Each row was made from one small tree. The marks that hang from a mark follow it in brackets, in the order of their numbers. Every link used is in the known rows. Write each row's tree.
Known rows:
Z_597{Z_232{Z_434{Z_832{Z_401{Z_126}}}}}: [-0.11 -0.40  0.07 -0.22  0.33  0.04  0.05  0.17  0.16  0.10  0.03 -0.18
 -0.08 -0.16 -0.04  0.08 -0.04  0.10  0.03]
Z_434{Z_832{Z_401{Z_126{Z_864{Z_17 Z_597}} Z_713}}}: [-0.08  0.12 -0.13 -0.17  0.00  0.43 -0.13  0.03 -0.02 -0.27  0.02  0.02
  0.13 -0.07  0.10  0.00 -0.13  0.08 -0.08]
Z_401{Z_126{Z_864} Z_832}: [ 0.06 -0.42  0.17  0.22 -0.03 -0.24  0.03 -0.03 -0.03  0.08 -0.30 -0.04
 -0.13  0.25  0.00  0.29  0.22 -0.08 -0.01]
Z_434{Z_832}: [ 0.18  0.11  0.10  0.02  0.16 -0.07  0.07 -0.06 -0.09 -0.12 -0.04  0.13
 -0.02  0.30  0.08  0.11  0.21 -0.03  0.08]
Z_232{Z_434{Z_832{Z_401{Z_126 Z_713}}} Z_597}: [-0.16  0.16 -0.01 -0.16  0.39 -0.01 -0.06  0.07  0.09 -0.04  0.02 -0.20
 -0.03 -0.59  0.18 -0.23  0.15  0.14  0.05]
Z_713{Z_401{Z_126{Z_864} Z_832}}: [ 0.03 -0.52  0.04  0.22  0.20 -0.35  0.04 -0.03  0.07  0.00 -0.30  0.04
 -0.14  0.39  0.02  0.29  0.19 -0.09 -0.10]
Z_864{Z_17 Z_597{Z_232}}: [ 0.11  0.31  0.00 -0.01 -0.34  0.14 -0.09 -0.16 -0.21  0.20  0.23  0.09
  0.05  0.20 -0.11 -0.06 -0.07  0.04  0.14]
Z_597{Z_232}: [ 0.14 -0.04  0.11  0.14 -0.10 -0.27  0.05 -0.05 -0.16  0.22 -0.03  0.11
 -0.12  0.06 -0.04 -0.09  0.13 -0.04  0.08]
Z_434{Z_832{Z_401{Z_126{Z_864{Z_597{Z_232}}}}}}: [-0.10 -0.86 -0.12 -0.12 -0.02  0.12 -0.06  0.14 -0.01  0.00 -0.26  0.18
  0.02  0.07 -0.02  0.18 -0.29 -0.05 -0.11]
Z_126{Z_864}: [ 0.16 -0.04  0.17  0.17  0.00 -0.46  0.05  0.04 -0.15  0.00 -0.12  0.30
 -0.03  0.14  0.09  0.08  0.14 -0.17 -0.04]
Z_832{Z_401 Z_434}: [ 0.12  0.03 -0.01 -0.02 -0.09 -0.09  0.14 -0.09 -0.08 -0.13  0.13  0.13
  0.00 -0.10 -0.05 -0.30 -0.11 -0.20 -0.05]
Z_401{Z_126{Z_864{Z_17 Z_597{Z_232{Z_434}}}} Z_713}: [-0.13  0.29 -0.01 -0.05 -0.15  0.02 -0.11  0.14  0.04  0.22  0.16 -0.09
  0.08 -0.24 -0.09 -0.03 -0.11  0.16  0.10]
Z_864{Z_17 Z_597}: [ 0.20  0.50  0.04 -0.02 -0.22  0.14 -0.10 -0.22 -0.26 -0.07  0.30  0.10
  0.10  0.24 -0.03 -0.08  0.01 -0.01  0.11]
Z_597{Z_232{Z_434}}: [ 0.07  0.09  0.13  0.04  0.12 -0.36  0.06  0.07  0.00  0.30  0.12  0.01
 -0.07  0.01 -0.09 -0.04  0.12  0.01  0.12]
Z_832{Z_401{Z_126{Z_864{Z_17}} Z_713} Z_434}: [-0.03  0.31 -0.03 -0.08 -0.21  0.09  0.08  0.04  0.04 -0.17  0.15 -0.06
  0.05 -0.51  0.03 -0.27 -0.13 -0.05 -0.11]
Z_597{Z_232{Z_434{Z_832}}}: [ 0.04  0.11  0.06 -0.05  0.27 -0.18  0.09  0.11  0.10  0.21  0.05  0.00
 -0.02  0.24 -0.05  0.18  0.14  0.08  0.12]
Z_401{Z_713 Z_832}: [ 0.12  0.46  0.00  0.34  0.02 -0.03  0.00 -0.21 -0.06  0.13 -0.08 -0.10
 -0.13  0.24 -0.04 -0.10  0.40 -0.01  0.05]
Z_713{Z_401{Z_126{Z_864{Z_17 Z_597}} Z_832{Z_434}}}: [ 0.00 -0.12 -0.19  0.03 -0.26  0.07  0.04 -0.15  0.09 -0.09  0.05  0.00
  0.10  0.48 -0.14  0.20 -0.22 -0.07 -0.08]

Which tree is each row?
[-0.05  0.15 -0.01 -0.17  0.38 -0.17 -0.04  0.04  0.05 -0.03  0.10  0.07
  0.02 -0.13  0.18 -0.06  0.13  0.00  0.03] | Z_232{Z_434{Z_832{Z_401}} Z_597}
[ 0.00  0.06  0.00  0.01 -0.10  0.08  0.11 -0.07 -0.02 -0.14  0.06 -0.14
 -0.05 -0.58 -0.03 -0.46 -0.11 -0.07 -0.05] | Z_832{Z_401{Z_126 Z_713} Z_434}
[ 0.01 -0.03  0.08 -0.17 -0.23  0.00  0.11  0.04  0.01 -0.18  0.16  0.03
  0.06 -0.29 -0.01 -0.10 -0.17 -0.10 -0.10] | Z_832{Z_401{Z_126{Z_864{Z_17}}} Z_434}
[ 0.02 -0.45 -0.07  0.18 -0.02 -0.32  0.19 -0.04  0.15 -0.04 -0.22  0.02
 -0.07  0.34 -0.06  0.21 -0.03 -0.15 -0.11] | Z_713{Z_401{Z_126{Z_864} Z_832{Z_434}}}
[ 0.05  0.48  0.02 -0.10 -0.13  0.03 -0.09 -0.04 -0.07  0.23  0.42 -0.01
  0.10  0.17 -0.16 -0.04 -0.08  0.10  0.19] | Z_864{Z_17 Z_597{Z_232{Z_434}}}
[ 0.05  0.28 -0.07  0.02  0.31  0.14  0.00 -0.04 -0.04 -0.19 -0.03  0.06
 -0.04 -0.06  0.11 -0.17  0.17 -0.01 -0.05] | Z_434{Z_832{Z_401{Z_713}}}
[-0.13 -0.05 -0.12 -0.04 -0.23  0.22 -0.16  0.04 -0.07  0.08  0.04  0.01
  0.02 -0.33 -0.03 -0.20 -0.23  0.06 -0.07] | Z_832{Z_401{Z_126{Z_864{Z_17 Z_597{Z_232}}} Z_713}}
[-0.01  0.03 -0.02  0.26 -0.27 -0.12  0.14 -0.03  0.09  0.07 -0.22 -0.11
 -0.06 -0.01 -0.08  0.01  0.07 -0.09 -0.04] | Z_401{Z_126{Z_864} Z_713 Z_832{Z_434}}
[-0.06  0.16  0.01 -0.13  0.15  0.24 -0.02  0.08  0.05 -0.24  0.00 -0.04
  0.03 -0.21  0.18  0.01  0.07  0.09 -0.09] | Z_434{Z_832{Z_401{Z_126{Z_864{Z_17}} Z_713}}}
[ 0.05  0.14  0.11  0.26 -0.01  0.04  0.01 -0.19 -0.02  0.09 -0.16 -0.29
 -0.17 -0.04 -0.03 -0.08  0.34  0.07  0.07] | Z_401{Z_126 Z_713 Z_832}
[ 0.04  0.29  0.08 -0.08  0.29 -0.29  0.00  0.02  0.00  0.06  0.10  0.06
  0.04  0.02  0.17  0.06  0.29  0.07  0.15] | Z_232{Z_434{Z_832} Z_597}
[-0.02 -0.06 -0.15  0.23 -0.39  0.06  0.03 -0.09  0.03  0.04 -0.17 -0.07
  0.05  0.14 -0.15  0.00 -0.17 -0.10 -0.01] | Z_401{Z_126{Z_864{Z_597}} Z_713 Z_832{Z_434}}
[ 0.02 -0.53  0.17  0.01  0.07 -0.23  0.00  0.09 -0.09 -0.12 -0.15  0.13
 -0.08 -0.24  0.10 -0.02 -0.02 -0.14 -0.11] | Z_832{Z_401{Z_126{Z_864}}}
[ 0.04  0.31  0.02  0.04 -0.26  0.11 -0.12 -0.05 -0.13 -0.07  0.07  0.01
  0.09 -0.15  0.04 -0.09 -0.01  0.04  0.03] | Z_401{Z_126{Z_864{Z_17 Z_597}} Z_713}
[-0.02 -0.16 -0.06  0.28 -0.17  0.03 -0.12 -0.10 -0.05  0.07 -0.27 -0.05
 -0.02  0.18 -0.04  0.10  0.05 -0.03  0.00] | Z_401{Z_126{Z_864{Z_597}} Z_713 Z_832}
[-0.10 -0.40 -0.09 -0.24 -0.12  0.34 -0.09  0.09 -0.01 -0.03 -0.03  0.09
  0.09  0.08 -0.02  0.21 -0.26  0.05 -0.05] | Z_434{Z_832{Z_401{Z_126{Z_864{Z_17 Z_597{Z_232}}}}}}
[-0.10 -0.10  0.00 -0.23 -0.03  0.12 -0.04  0.19  0.12  0.12  0.13 -0.03
  0.15  0.19 -0.07  0.36 -0.18  0.15  0.10] | Z_401{Z_126{Z_864{Z_17 Z_597{Z_232{Z_434{Z_832}}}}}}
[ 0.02 -0.01 -0.05  0.06 -0.10 -0.12  0.16 -0.09  0.16 -0.07  0.04 -0.06
 -0.02  0.34 -0.06  0.21 -0.01 -0.06 -0.09] | Z_713{Z_401{Z_126{Z_864{Z_17}} Z_832{Z_434}}}
[-0.13  0.61 -0.24 -0.22  0.14  0.46 -0.13  0.03  0.10  0.07  0.35 -0.09
  0.12  0.06 -0.08 -0.12 -0.12  0.18  0.06] | Z_864{Z_17 Z_597{Z_232{Z_434{Z_832{Z_401{Z_713}}}}}}
[-0.08 -0.30 -0.15 -0.04  0.10  0.24 -0.12  0.07 -0.01 -0.24 -0.23  0.10
  0.07 -0.10  0.10 -0.01 -0.17 -0.04 -0.11] | Z_434{Z_832{Z_401{Z_126{Z_864{Z_597}} Z_713}}}
[ 0.00 -0.58  0.10 -0.11  0.23 -0.04  0.04  0.14  0.03 -0.23 -0.24  0.13
 -0.03 -0.01  0.15  0.21 -0.02 -0.07 -0.13] | Z_434{Z_832{Z_401{Z_126{Z_864}}}}
[-0.16 -0.03 -0.01 -0.13  0.36  0.12  0.03  0.16  0.19  0.10  0.00 -0.26
 -0.09 -0.38 -0.04 -0.12  0.00  0.17  0.03] | Z_597{Z_232{Z_434{Z_832{Z_401{Z_126 Z_713}}}}}
